Known rows, with every step that occurs
virif gure: [-0.04 -0.05 -0.05 -0.10 -0.06 -0.04 -0.02 -0.07 -0.03 -0.11  0.08  0.00
  0.21  0.03  0.04  0.03 -0.03  0.09 -0.09  0.02  0.09 -0.09  0.04  0.02
 -0.02]
gadi mifigo: [ 0.05  0.00  0.14 -0.02 -0.13 -0.09 -0.02  0.00  0.00 -0.08 -0.26 -0.02
 -0.03 -0.02 -0.02  0.00 -0.09 -0.11 -0.09 -0.09 -0.03  0.03  0.08  0.00
  0.03]
nelatu vubib: [ 0.00  0.10  0.04  0.02  0.02  0.05  0.17 -0.07 -0.05  0.02  0.02 -0.02
  0.23 -0.07 -0.08 -0.05 -0.06 -0.03  0.00  0.11 -0.01 -0.08 -0.04  0.02
 -0.01]
mifigo nelatu vubib panu zapag: [ 0.08  0.27 -0.07  0.01 -0.08  0.28  0.24  0.00 -0.15 -0.29 -0.19  0.01
  0.38 -0.16 -0.09 -0.22  0.02 -0.02 -0.16 -0.16  0.04 -0.03  0.11  0.14
 -0.02]
nelatu vubib panu mifigo gadi: [ 0.07  0.17  0.00 -0.03 -0.11  0.08  0.29 -0.08 -0.06 -0.27  0.01  0.02
  0.37 -0.23  0.00 -0.15  0.10 -0.21 -0.07  0.09 -0.11 -0.12 -0.06  0.09
  0.00]
mifigo nelatu vubib panu zapag gure: [ 0.04  0.29 -0.02 -0.06 -0.08  0.21  0.29 -0.03 -0.18 -0.25 -0.11 -0.01
  0.49 -0.17 -0.14 -0.21  0.10 -0.02 -0.32 -0.21  0.05 -0.07 -0.06  0.17
 -0.06]
mifigo nelatu: [ 0.09  0.03  0.03  0.02  0.03  0.07 -0.06  0.02 -0.12 -0.19 -0.32  0.01
  0.02  0.01 -0.02 -0.07 -0.05  0.04 -0.08 -0.24  0.02  0.00  0.05  0.07
  0.00]
gadi panu mifigo nelatu vubib: [ 0.16  0.09  0.07  0.02  0.01  0.18  0.07 -0.08 -0.21 -0.34 -0.31 -0.01
  0.15 -0.18 -0.08 -0.13 -0.03 -0.33 -0.13 -0.25 -0.06 -0.02  0.15  0.04
  0.02]
gadi panu zapag vubib nelatu mifigo: [ 0.07  0.18 -0.01 -0.05 -0.14  0.22  0.18 -0.06 -0.12 -0.16 -0.18 -0.05
  0.32 -0.17 -0.07 -0.20  0.10 -0.24 -0.09 -0.01 -0.11 -0.04  0.09  0.13
 -0.02]
lonodel viki: [-0.01 -0.01  0.10  0.03  0.05  0.08  0.11 -0.03 -0.10 -0.10 -0.01 -0.01
 -0.01  0.05 -0.06  0.03  0.02 -0.09 -0.08 -0.07  0.03 -0.10  0.02  0.08
  0.05]
lonodel gure: [-0.01 -0.05  0.03 -0.05  0.07  0.01  0.03  0.00 -0.08 -0.13  0.03 -0.01
  0.14  0.01 -0.05  0.04 -0.06 -0.08 -0.01 -0.08  0.12 -0.07  0.02  0.05
  0.00]
zapag panu mifigo gadi: [ 0.06  0.03  0.09 -0.12 -0.14 -0.01  0.20  0.04 -0.15 -0.24  0.08  0.02
  0.02 -0.15 -0.02 -0.02  0.18 -0.33 -0.12 -0.23 -0.23 -0.05 -0.17  0.08
 -0.06]
vubib mifigo gadi panu zapag gure: [ 0.11  0.17  0.14 -0.14 -0.15  0.08  0.10 -0.03 -0.04 -0.19 -0.35 -0.03
  0.21 -0.14  0.00 -0.21 -0.04 -0.19 -0.32  0.01 -0.13 -0.02  0.08  0.15
  0.04]
nelatu vubib panu: [-0.04  0.20 -0.07  0.03 -0.06  0.08  0.25 -0.06  0.00 -0.07  0.09  0.00
  0.40 -0.14 -0.05 -0.09  0.04 -0.04 -0.03  0.22 -0.03 -0.12 -0.02  0.06
 -0.02]
nelatu mifigo gadi: [ 0.12  0.02  0.14 -0.12  0.04 -0.03  0.18 -0.05 -0.13 -0.13 -0.23  0.00
  0.12 -0.02  0.06 -0.07  0.11 -0.08  0.01  0.00 -0.19 -0.07 -0.07  0.16
  0.00]
vubib nelatu mifigo gadi panu zapag gure: [ 0.09  0.19  0.11 -0.19 -0.08  0.09  0.22 -0.08 -0.17 -0.26 -0.37 -0.03
  0.29 -0.12 -0.02 -0.14  0.16 -0.20 -0.19 -0.07 -0.20 -0.10  0.11  0.29
 -0.01]
gadi panu zapag vubib nelatu: [ 0.03  0.19 -0.07 -0.01 -0.20  0.18 -0.02 -0.02 -0.03 -0.14 -0.11 -0.04
  0.21 -0.15 -0.09 -0.17  0.03 -0.22 -0.09 -0.02 -0.06  0.01  0.12  0.06
  0.01]
nelatu vubib panu zapag gure: [-0.05  0.29 -0.06 -0.08 -0.12  0.17  0.39 -0.05 -0.06 -0.08  0.21 -0.02
  0.53 -0.19 -0.12 -0.16  0.15 -0.06 -0.24  0.03  0.04 -0.08 -0.10  0.12
 -0.07]
lonodel gadi: [ 0.01  0.10  0.09  0.01 -0.04 -0.07  0.07  0.03 -0.11 -0.05  0.02 -0.01
 -0.04 -0.08 -0.02 -0.03 -0.05 -0.18  0.03 -0.12 -0.04  0.03  0.07 -0.03
  0.00]
panu mifigo nelatu: [ 0.14 -0.05  0.05  0.01  0.00  0.17  0.06 -0.01 -0.17 -0.32 -0.24  0.03
  0.00 -0.11  0.01 -0.09  0.04 -0.13 -0.13 -0.35  0.03  0.00  0.02  0.03
 -0.02]
mifigo gadi panu zapag vubib nelatu: [ 0.10  0.21  0.02 -0.07 -0.23  0.07 -0.09 -0.01 -0.04 -0.24 -0.28 -0.02
  0.16 -0.13 -0.06 -0.19  0.03 -0.26 -0.06 -0.04 -0.19 -0.01  0.10  0.14
  0.05]
zapag panu mifigo nelatu vubib: [ 0.07  0.10  0.08 -0.04 -0.07  0.18  0.34 -0.01 -0.27 -0.29 -0.02  0.01
  0.22 -0.20 -0.12 -0.08  0.10 -0.27 -0.19 -0.33 -0.11 -0.09 -0.15  0.10
 -0.11]
vubib panu: [-0.04  0.12 -0.13  0.01 -0.08  0.03  0.09  0.00  0.06 -0.09  0.08  0.01
  0.19 -0.07  0.04 -0.05  0.09 -0.01 -0.03  0.13 -0.02 -0.04  0.01  0.05
 -0.01]

Rows
[ 0.09  0.15  0.03  0.02 -0.20  0.31  0.15  0.02 -0.08 -0.17 -0.25 -0.02
  0.31 -0.15 -0.03 -0.32 -0.07 -0.01 -0.26 -0.13  0.06 -0.02 -0.07  0.08
 -0.02] : panu zapag vubib mifigo nelatu
[ 0.08  0.07 -0.05 -0.06 -0.13  0.04  0.13 -0.01 -0.02 -0.32 -0.02  0.05
  0.15 -0.18  0.08 -0.11  0.17 -0.20 -0.08 -0.02 -0.12 -0.04 -0.02  0.08
  0.01] : vubib panu mifigo gadi
[ 0.08  0.27  0.12 -0.09 -0.21  0.10  0.25 -0.02 -0.16 -0.32 -0.36 -0.02
  0.42 -0.17 -0.15 -0.20  0.02 -0.12 -0.39 -0.31  0.01 -0.03  0.02  0.16
 -0.03] : gadi mifigo nelatu vubib panu zapag gure
[ 0.03  0.12  0.00  0.00 -0.22  0.26  0.19  0.01  0.01 -0.03 -0.03 -0.03
  0.30 -0.15 -0.02 -0.27 -0.03 -0.03 -0.21  0.06  0.05 -0.02 -0.11  0.03
 -0.02] : panu zapag vubib mifigo
[ 0.11  0.17  0.08 -0.18 -0.11 -0.02 -0.04  0.01 -0.11 -0.18 -0.14 -0.02
  0.05 -0.08 -0.08 -0.11  0.11 -0.25 -0.20 -0.22 -0.15  0.07  0.05  0.12
  0.04] : mifigo gadi panu zapag gure
[ 0.09  0.05  0.08  0.05 -0.03  0.16  0.07 -0.02 -0.05 -0.19 -0.50  0.01
  0.16 -0.06  0.06 -0.17 -0.18  0.06 -0.20  0.02  0.02 -0.07  0.09  0.10
  0.01] : vubib mifigo nelatu
[ 0.15  0.07  0.14 -0.12  0.04 -0.04  0.10 -0.07 -0.15 -0.19 -0.32 -0.02
  0.10 -0.05  0.03 -0.08  0.07 -0.24  0.01  0.00 -0.27 -0.04  0.05  0.16
  0.03] : nelatu mifigo gadi panu
[ 0.09  0.19  0.11  0.02 -0.15  0.03  0.12 -0.04 -0.10 -0.31 -0.48 -0.01
  0.31 -0.13 -0.07 -0.14 -0.10 -0.12 -0.19 -0.13 -0.04 -0.06  0.11  0.11
  0.01] : gadi mifigo nelatu vubib panu
[ 0.11  0.33  0.13 -0.01 -0.25  0.10  0.26  0.04 -0.22 -0.37 -0.37 -0.02
  0.26 -0.24 -0.12 -0.23 -0.11 -0.29 -0.19 -0.34 -0.04  0.05  0.24  0.09
  0.01] : lonodel gadi mifigo nelatu vubib panu zapag
[ 0.02  0.04  0.03 -0.03  0.02  0.10  0.24 -0.09 -0.07 -0.10 -0.27 -0.01
  0.23 -0.05  0.05 -0.05  0.05  0.00  0.01  0.14 -0.07 -0.16  0.08  0.17
 -0.04] : vubib nelatu mifigo
[ 0.10  0.19  0.16 -0.01 -0.07  0.06  0.14 -0.11 -0.02 -0.15 -0.39 -0.03
  0.32 -0.15  0.00 -0.18 -0.19 -0.19 -0.10  0.29 -0.17 -0.12  0.11  0.11
  0.07] : nelatu vubib mifigo gadi panu
[ 0.07  0.15  0.16  0.00 -0.07  0.07  0.22 -0.10 -0.01 -0.09 -0.32 -0.01
  0.33 -0.12  0.01 -0.18 -0.17 -0.05 -0.09  0.28 -0.12 -0.15 -0.01  0.11
  0.04] : nelatu vubib mifigo gadi
[ 0.08  0.07  0.10 -0.08 -0.01  0.02  0.18 -0.08 -0.09 -0.19 -0.42  0.00
  0.19 -0.05  0.08 -0.07  0.06 -0.04  0.02  0.13 -0.19 -0.16  0.06  0.24
  0.00] : vubib nelatu mifigo gadi
[ 0.13  0.03  0.16  0.00 -0.11 -0.03 -0.07  0.01 -0.10 -0.25 -0.55  0.00
 -0.02 -0.02 -0.04 -0.06 -0.13 -0.07 -0.16 -0.31 -0.02  0.03  0.12  0.06
  0.03] : gadi mifigo nelatu
[ 0.09  0.15  0.07 -0.04 -0.26  0.19  0.15  0.01  0.00 -0.11 -0.14 -0.02
  0.28 -0.15  0.00 -0.29 -0.02 -0.08 -0.19  0.03 -0.06 -0.03 -0.13  0.08
  0.00] : panu zapag vubib mifigo gadi
[ 0.02  0.10 -0.03 -0.02 -0.18  0.17  0.09  0.04 -0.03 -0.01  0.16 -0.02
  0.19 -0.10 -0.08 -0.18  0.09 -0.06 -0.10 -0.14  0.05  0.04 -0.16  0.00
 -0.04] : panu zapag vubib
[ 0.10  0.11  0.10 -0.08 -0.01  0.01  0.11 -0.10 -0.10 -0.24 -0.49 -0.01
  0.17 -0.07  0.05 -0.08  0.03 -0.18  0.02  0.13 -0.25 -0.13  0.18  0.24
  0.03] : vubib nelatu mifigo gadi panu
[ 0.13 -0.05  0.09 -0.07 -0.07  0.01  0.05 -0.02 -0.08 -0.25 -0.11  0.04
 -0.04 -0.11  0.05 -0.06  0.09 -0.21 -0.04 -0.17 -0.11 -0.01 -0.06  0.03
  0.02] : panu mifigo gadi
[ 0.12  0.24  0.12 -0.05 -0.14  0.20  0.22 -0.07 -0.06 -0.18 -0.37 -0.02
  0.33 -0.19 -0.04 -0.25 -0.16 -0.21 -0.15  0.17 -0.14 -0.06  0.19  0.13
  0.07] : nelatu vubib mifigo gadi panu zapag
[-0.06  0.14 -0.10  0.04 -0.17  0.01  0.08 -0.02  0.06 -0.04  0.21 -0.02
  0.36 -0.11 -0.01 -0.13  0.15 -0.05 -0.07  0.16 -0.03 -0.09 -0.28  0.01
 -0.05] : zapag vubib panu
[ 0.06  0.17  0.00  0.00 -0.20  0.23  0.06 -0.02 -0.01 -0.10 -0.14 -0.05
  0.25 -0.17 -0.05 -0.24 -0.05 -0.22 -0.19  0.05 -0.04  0.03  0.07  0.02
  0.02] : gadi panu zapag vubib mifigo
[ 0.13  0.16  0.05 -0.12 -0.08  0.15  0.18 -0.06 -0.14 -0.28 -0.46 -0.01
  0.18 -0.12  0.02 -0.15  0.07 -0.20 -0.03  0.00 -0.21 -0.06  0.26  0.25
  0.03] : vubib nelatu mifigo gadi panu zapag
[ 0.09  0.26  0.17 -0.11 -0.13  0.13  0.27 -0.10 -0.09 -0.15 -0.28 -0.04
  0.43 -0.20 -0.08 -0.25 -0.08 -0.21 -0.30  0.11 -0.12 -0.10  0.03  0.16
  0.03] : nelatu vubib mifigo gadi panu zapag gure
